Each row comes from the steps of one walk. Every step used is in the known rows, and no mark comes twice. Write the walk behind each row, first mark first.
Known rows:
beliz ruvo bokeb: [  7 -51  15  35   7  22 -11   8   0   3  -6   3   8  28   3  -1  17 -37
  -6  31  18   6  12   9 -11  -5 -14  -8  -8  15  25  -9 -16]
bokeb ruvo beliz tigofi gege siril megigis: [ 25 -24   3  94  17  64 -10  -4 -59  19   9 -10  74  31 -32 -49  45  10
  -1 -47 -23   1  25  10 -20   4  12  24   7  23  13  44 -26]
beliz ruvo bokeb tigofi: [ 29 -54   9  48  23  18  15   7 -13   1   1  -8   7  35 -15   3  36 -53
  -5  73   4   0  31   2  -9  -3  17  -8   0  -1  35 -19 -27]
megigis siril gege tigofi: [ 46  41 -12  31   6  16 -38 -29  16   1 -15  11   4  12  15  -7   2   8
  11 -26 -16   2  13   5  22 -15   8  -4  -2  -9   9   9 -10]
beliz tigofi bokeb megigis siril: [ 51 -10 -11  27   7  -1  33  -7 -42  27   0  -7 -30 -36 -46 -10  30 -25
  11  -1 -47   3  14 -17  14  -1 -38   5   0 -43 -18  12  -1]
beliz bokeb megigis siril gege: [ 37  -7 -20  64  28  48   6 -25 -54   6 -12 -18 -14  32  72  23 -16 -13
  17  12 -27 -14  33  -3   9 -17 -14  11   5 -42  33  11 -17]
tigofi beliz ruvo bokeb: [  4 -78  31  27   8  -1 -24  10   1   2  -1   8   3  44 -29 -25  22 -37
 -13 -11  21  -6  25  18   1   6 -26  -3  -4  23  73 -16  -2]
tigofi beliz ruvo bokeb megigis siril gege: [ 39 -61  16  62  27   1 -12  18 -30   9  -2 -15   4  33  10 -13  31 -46
  -1 -31 -19  -5  55  -7  22  -7 -31   5   8 -18  77  -8  -5]
gege beliz bokeb megigis siril: [-24 -74 -25 -10   3  36  -2 -24 -73   6  13  10 -22  55  53   9  11   1
  14  31  11  -4  20   9   6  -7   1  17  -3 -29  60  22 -24]
megigis siril: [-11  -8 -20 -37  -2  14 -12  -7 -21  -1   0   7  -4   9  -2 -18   7  -7
   4  -4 -21  20   3   1   7  -9   2  -1  -7 -14   4   9 -15]
tigofi gege siril: [ 24   6  10  26  24  14 -32   0  10   2   5  -1  36  35 -19 -18  12   3
   0 -16  -2  51 -14  22  15   3  20   9   1   1  -2  17   8]
ruvo beliz tigofi bokeb megigis: [ 34 -24 -14  59  -4 -20  36  -4 -46  28   1 -16 -12 -43 -78  -6  46 -23
   3  29 -34 -33  11 -38 -10   8 -51   7  18 -12  -6  22 -11]
tigofi bokeb beliz: [  2 -24  10 -29   0 -10  34  -6   3   7  12  12 -32 -56 -54 -25  23 -18
  -5   9  -2 -44   0  -9   6   7 -24  -7   1   6  37  15   7]
megigis siril gege beliz bokeb ruvo: [  2 -19  13  22  -7  76  -8 -35 -77   2   4  22  -4  31  67  -8   1 -13
  13 -28 -30 -32  36  42  -4  -3   0  11 -10  -8  88  17 -31]
gege beliz ruvo bokeb megigis: [   2 -102   15   37    3    5   -1   22  -29   12   19    3    7   33
   28   10   39  -24   -2   32   37   -8   28   -7   -5    0   -5    7
    3    1   55    2  -13]
tigofi gege beliz ruvo bokeb megigis siril: [  -5 -102    7   27   15   28  -40   18  -19    3   24   11   20   58
    6  -13   29  -38    3   31    1   37   28   -5   19  -17    6    6
   -1  -18   46   23  -26]
bokeb megigis siril gege: [ 40  14 -16  35  20   4   9   8 -32   7  -1 -21   1  -9  34  10   5 -10
  13 -20 -40  -1  33 -23  18 -14  -4   7  11 -42   8   9  -4]
ruvo beliz bokeb megigis siril gege tigofi: [ 39 -25 -47  73  16  44 -25 -51 -39   9 -25 -12   4  43  27  13   7   3
  15  44 -11 -27  25 -19  11 -17 -15  10  13 -15  50  42 -41]
siril gege: [ 30  46  12  49   5   4  -3   0  -3  -2  -2  -5   3  -3  27  12  -9  -7
   6 -28 -18 -16  17  -3  -3  -4  -5   0   8  -5   6  -8   6]
beliz tigofi: [ 23  13  -4  30 -10   3   9 -25 -17   8  -9   0  -4   2 -10  -9   3  -5
   1  -1  -7   1   9   9 -15   9 -12  -1   0  -5 -27 -12  -6]
siril gege tigofi beliz ruvo bokeb megigis: [ 85 -54  32 113  32 -15 -28   0  36  14 -14 -13  15  38   3   4  23 -19
  -5 -21  24 -26  47  -4  31  -1 -22   7  12   5  74 -11   6]
ruvo bokeb tigofi gege beliz: [-15 -67  26  21  22  16   0  11   1 -10  44  17  12  69 -31 -19  50 -40
   3  52  15   2  24 -13   9   1  33   2  15   2  24   1 -22]
bokeb ruvo beliz tigofi: [  7 -19 -11  31 -23  17  28 -19 -51  16 -11  -9  27 -24 -45 -28  33 -11
  -8   2 -37 -27  19  -2 -29  17 -22   5   8  14  14  22 -39]
megigis siril gege beliz: [-13   8  -1 -11 -19  17 -27  -7 -47  -5  22  25  -6  13  33 -16  16  -8
  14 -44 -16  -3  23  13  -1  -9   8   1  -1  -9  42   2  -9]
megigis siril gege tigofi bokeb beliz ruvo: [ 74  14  -3  32   2  11 -32 -37  20   8 -18  22 -19 -50 -32 -18   5 -22
   2   0 -13 -27  21  24  19 -13 -13 -17 -11  -1  77  22  -9]
gege tigofi: [ 31   2  -4  17   2  -2 -26 -23  45   3 -14   7   6  12 -10  -1   3  22
   1   5  21   0  -7   6  17  -1  11  -1  -3  10  -2   8  -3]
tigofi bokeb: [ 24   7  21  13   5   0   8   7   5  10   6  10 -24 -32 -48  -4  11 -18
   4  -9 -17 -18 -11  -4  11   0 -26  -3  -3  -1   5   1  15]
bokeb ruvo: [ 18 -10  17   9   2  19  21   7  -7   9  -4  -8  16 -24  -1  -6   9   0
  -6 -22 -24 -16  11   6   6   7   2   6  -2   2  22  11 -10]
ruvo beliz bokeb megigis siril gege: [  5 -26 -44  59  13  44   1 -28 -83   6 -11 -21  -1  33  36  13   8 -18
  15  38 -35 -24  33 -22  -6 -16 -25  11  15 -26  52  34 -40]
tigofi siril: [ -1   6  16  16  19   9 -13  10 -12   6  -9 -11  12  -3 -19 -19   1 -18
   0 -39  -3  -4 -16  19  14   2 -13   3   2  -1  15   4  11]
ruvo beliz bokeb tigofi gege: [ -5 -33 -24  67  28  45  -4 -36 -36 -14   1  -5  18  63 -36   0   0 -27
   3 107 -20  -7  18  -4  -7  -7  20   5  18  -7  48  28 -48]

Write each row's walk:
[ -3 -73  26   6  27 -11  31  10  -3  -1  20  -3  -7  49 -55 -30  60 -43
  -7  16  12 -24  34 -14  15  13  -1   3  15   5  52 -25  -5]
ruvo bokeb tigofi beliz
[ -5  -9 -27  26 -25  -2   2 -24 -45   7  -7  -1  10   0 -45 -20  26 -11
  -3  24 -13 -12  10 -11 -32   9 -23  -1   9  12  -6  11 -30]
ruvo beliz tigofi
[  7 -14 -10   8  -1   0  -6   8 -52   6  23   4  -4   7  45   3  23  -2
  16 -29 -20 -11  36 -12  12 -11   6  12  12 -31  39  12  -2]
bokeb megigis siril gege beliz
[  9 -11   1  32  22  37  -9  12 -35  12  18  -3  28  41  31 -18  29  27
   7 -55  28   3   7  14  -4  -6  23  17  -4  12  11   6  10]
gege siril megigis
[ 46  22  16  41  -6  -1  19 -15 -13  17  -2  11 -28 -31 -52 -11  18 -22
   5 -11 -24 -15  -1   9  -6  10 -37  -3  -3  -6 -20  -8   7]
beliz tigofi bokeb
[ 10   2  -4  20 -20  19 -52 -10 -50  -3   6  26   5  11  45  -1  -1 -17
   9 -34 -12  10  33  41 -11 -15  13  -5 -10  -9  77  -1 -15]
megigis siril gege beliz ruvo
[ 16  -3  -8  35 -21  -5  14 -17 -42  17  -1   9 -15 -32 -89 -25  40 -27
   2  13 -30 -30  -2 -13 -23  10 -49  -3   6  10   1  14 -19]
ruvo beliz tigofi bokeb
[  0 -27  18  37  -8  13 -62  -2   3 -10  12  26  26  27  -3  -1 -19  -6
  -2   3   8  28  11  40  -1  -7  25  -1  -8   3  53  12  -9]
tigofi gege beliz ruvo
[-11 -34  -8   5 -12  18  17   4 -34   7  -2  -8  29 -24 -33 -19  29  -7
  -9   3 -34 -27  11 -14 -12   7 -10   6   8  20  42  33 -33]
bokeb ruvo beliz
[-20 -81  20  11 -14  18 -24   7 -25   1  21  27   5  43  12  -9  31 -31
  -3  20  40  -5  15  18 -17   0  -4  -4 -10  24  54  -7 -18]
gege beliz ruvo bokeb
[ -3 -20   6  41  16  31  21 -12 -45  10   4  -6  14  -8  -9 -48  16  -3
   0 -53  28 -51  21  16 -13   4  -9   6   5   8  21   7   6]
bokeb beliz tigofi siril megigis
[ 30 -37  25  74   7  20  -5   6 -41  -4  24  12   6  43  23   7  42 -55
   4  30  15 -23  51  15 -19  -2  23  -5   7   1  76 -23 -24]
siril gege beliz ruvo bokeb tigofi
[  0 -33 -11  -9 -10  -6   1 -16  -1  -4  -9   1   2 -26   1  -5  -7 -10
 -13  33  21 -14  18  21 -14   1   6 -10  -6   9  66   9 -11]
bokeb beliz ruvo
[  4 -72   9  27  26   2  35  26  -2  13  10 -21   0  22  12   6  41 -22
   1  30  14 -12  16 -45  10   0 -21   8  13  -8 -13   4  -6]
ruvo bokeb megigis
[  0 -20  10  16  12   0  -8  -1  -4 -13  35  16  14  39 -29  -7  16 -14
   4  34  -1   8  22   7  10  -2  52   4  12 -12  36   5 -13]
bokeb tigofi gege beliz
[-23 -70 -54  10   8  40   7 -26 -79   8  -7 -17  -2  40  11   1  15  -8
   8  66 -18 -10  15 -23  -4 -12 -21  13   8 -21  49  41 -44]
ruvo beliz bokeb megigis siril
[ 24 -38  -3   0 -11  -2  20  -5 -60  25  23  16 -36 -20 -37 -19  47 -17
  13 -12 -24  -7  17  -6   9   3 -27   9   0 -34  14  13  -2]
gege beliz tigofi bokeb megigis siril
[  2 -72 -14   4  24  16   4 -24 -49   7  -7 -10 -20  52  11  -7   3  -7
   4  -1  -8  -9  29   9  24  -2 -21  18   2 -30  78  11  -7]
tigofi beliz bokeb megigis siril
[ 10  -5  -1  16  -1   4  12 -35  15  -5   0   6   7  -6 -40 -31  -3  -9
  -8  28  -2   1  17   3  -6  10  -1  -4   9  -2  -6  15 -11]
bokeb beliz tigofi gege
[ 30   6  16  34  21   9 -37 -13  30  10 -22  -2  18   8 -24 -18   4   5
   1 -30  16  -1 -24  24  31   0  -2   2  -1   9  12  11  11]
gege tigofi siril
[-12 -66  -4  26   4  27  11 -18 -51   7  14   4 -17  48  59  27   1   8
  10  36  36 -23  18   7  -1   2   0  18   6 -15  59  12 -10]
gege beliz bokeb megigis
[ 29  23   9  56   4  11 -17 -21  13  -2  -8   0  15  18 -31 -13 -15  -8
   0   2 -20  25   7   7  -1   2  -3   0   3 -10 -39   2  -5]
beliz tigofi gege
[ 27 -32   0  38  28  19  18  19 -29  10   9 -21  -3  24  33  -3  40 -36
  11   0 -24  -8  34 -46  17 -13 -24   5  14 -25  -6   4 -13]
ruvo bokeb megigis siril gege
[ 85  56  27  77  14  -1 -22 -16  43  12 -11  12 -17 -29 -27   5   7  -3
  11 -29  -9 -36  -3  -2  25  -6 -20  -5   2   4   7   2  16]
siril gege tigofi bokeb
[  0   1  13  52  -7  44 -18 -34 -51  -6  11  22 -14  46  71  16 -16  -6
  14  -7  22 -37  21  31 -17  -1  -4   6   1   3  62  -5 -10]
siril gege beliz bokeb
[ 49  18  -2   1   5   6  -9 -35  21   7  -4  21 -27 -42 -39 -31  23 -12
   7 -11 -16 -39  11  -6  27  -9 -15 -12  -2   0  43  24  -2]
megigis siril gege tigofi bokeb beliz
[ 52 -57  15  44  33  -5 -14  -3  18  13   0  -7  -2  46  -7 -26  51 -17
   5 -34  -1 -21  38 -30  47  -3 -25  10  15  -9  43   3   0]
ruvo bokeb megigis siril gege tigofi beliz
[ 42   8  10  89  29  48 -25 -12 -26  11  12   1  45  58  -1 -31  16  18
   8 -51  10  27  14  21  -7  -2  21  17   0   2 -26  10   4]
beliz tigofi gege siril megigis
[ 20   4  10  31  34   6  15   8 -23   2  -1 -21  10   3 -37 -13  19 -33
   2   5 -15 -10   2  17  15   2  19   3  10 -18  33  -7   3]
bokeb tigofi siril
[ 47 -58  20 110  62  62 -20  19 -20   4  23  -8  53  96  -3 -15  46 -28
   3  24  22  25  36  17   1 -16  48  10   1   4  37   2 -16]
beliz ruvo bokeb tigofi gege siril megigis
[  5 -24  41  60  29  22   8  20 -48   0  30   1   6  39  -3 -23  60 -59
   9 -17   7 -40  26   6   6   5   5   3  18   1  54 -19  -3]
ruvo bokeb tigofi siril gege beliz
[ 40  24   7  57  10  15 -23 -23  -8   9  -7  -1  29  35 -28 -24  16  -2
   0 -16 -11  55  -5  30   0  12   8   9   1  -5 -28   8   3]
beliz tigofi gege siril
[-35 -75   6 -38   2   8  36  -1   5  -2  18   6  -9   8 -12 -33  47 -27
 -10  37  33 -35  11 -27  -7   9 -17  -7   7  22  21   7 -15]
ruvo bokeb beliz
[ 40  -4  36  20   8  17  31  14  -3  19   1   3  -8 -58 -44 -12  22 -20
  -2 -27 -42 -35   2   2  15   7 -22   4  -5   1  28  15   4]
tigofi bokeb ruvo
[-13 -36 -19  54  29  45   7 -27 -77   1 -11 -20  11  41 -33  -9  22 -40
   4  59  -8 -33   4  18  -9   1  -2   6  14  -2  74  16 -34]
ruvo beliz bokeb tigofi siril
[ 53  65  25  97  13  15 -10 -13 -35  12 -20 -17  10 -13   3 -14  -3 -29
   7 -66 -26 -17   8  28  -5   7 -29   0   9  -8  -7 -16  13]
beliz tigofi siril gege
[ 33 -70 -16  22  28  18 -21 -48  -6  11 -22   1 -17  68   2  -8   2  13
   5   6  18  -8  22  11  42  -4 -10  17  -1 -21  75  17  -8]
gege tigofi beliz bokeb megigis siril
[ 34 -62  25  83   7   7  -7  21 -35  10  19  -4   9  25  53  22  29 -33
   5   2  18 -24  43  -7  -8  -4 -12   5  11  -4  58  -6  -7]
siril gege beliz ruvo bokeb megigis
[ -6 -60   6  15   9  16   6  19 -50   9  32   3  -6  36  41  -9  58 -30
  14 -14  -4 -17  38 -36  10  -7 -15   9  13 -18  29   7 -14]
ruvo bokeb megigis siril gege beliz
[ 13 -45   4  39   5  33 -13   1 -61  -5  24  18   1  51  21 -11  50 -61
   9  30 -10  -6  54  16 -11 -12  24  -7   2 -12  79 -15 -36]
megigis siril gege beliz ruvo bokeb tigofi
[ 19  -4  12  60  40  43 -33  14  -9   4  22  -2  49  58  11 -23  13  23
   7 -52  14  25   6  14  10 -12  35  17   0   8  -1  21   9]
tigofi gege siril megigis
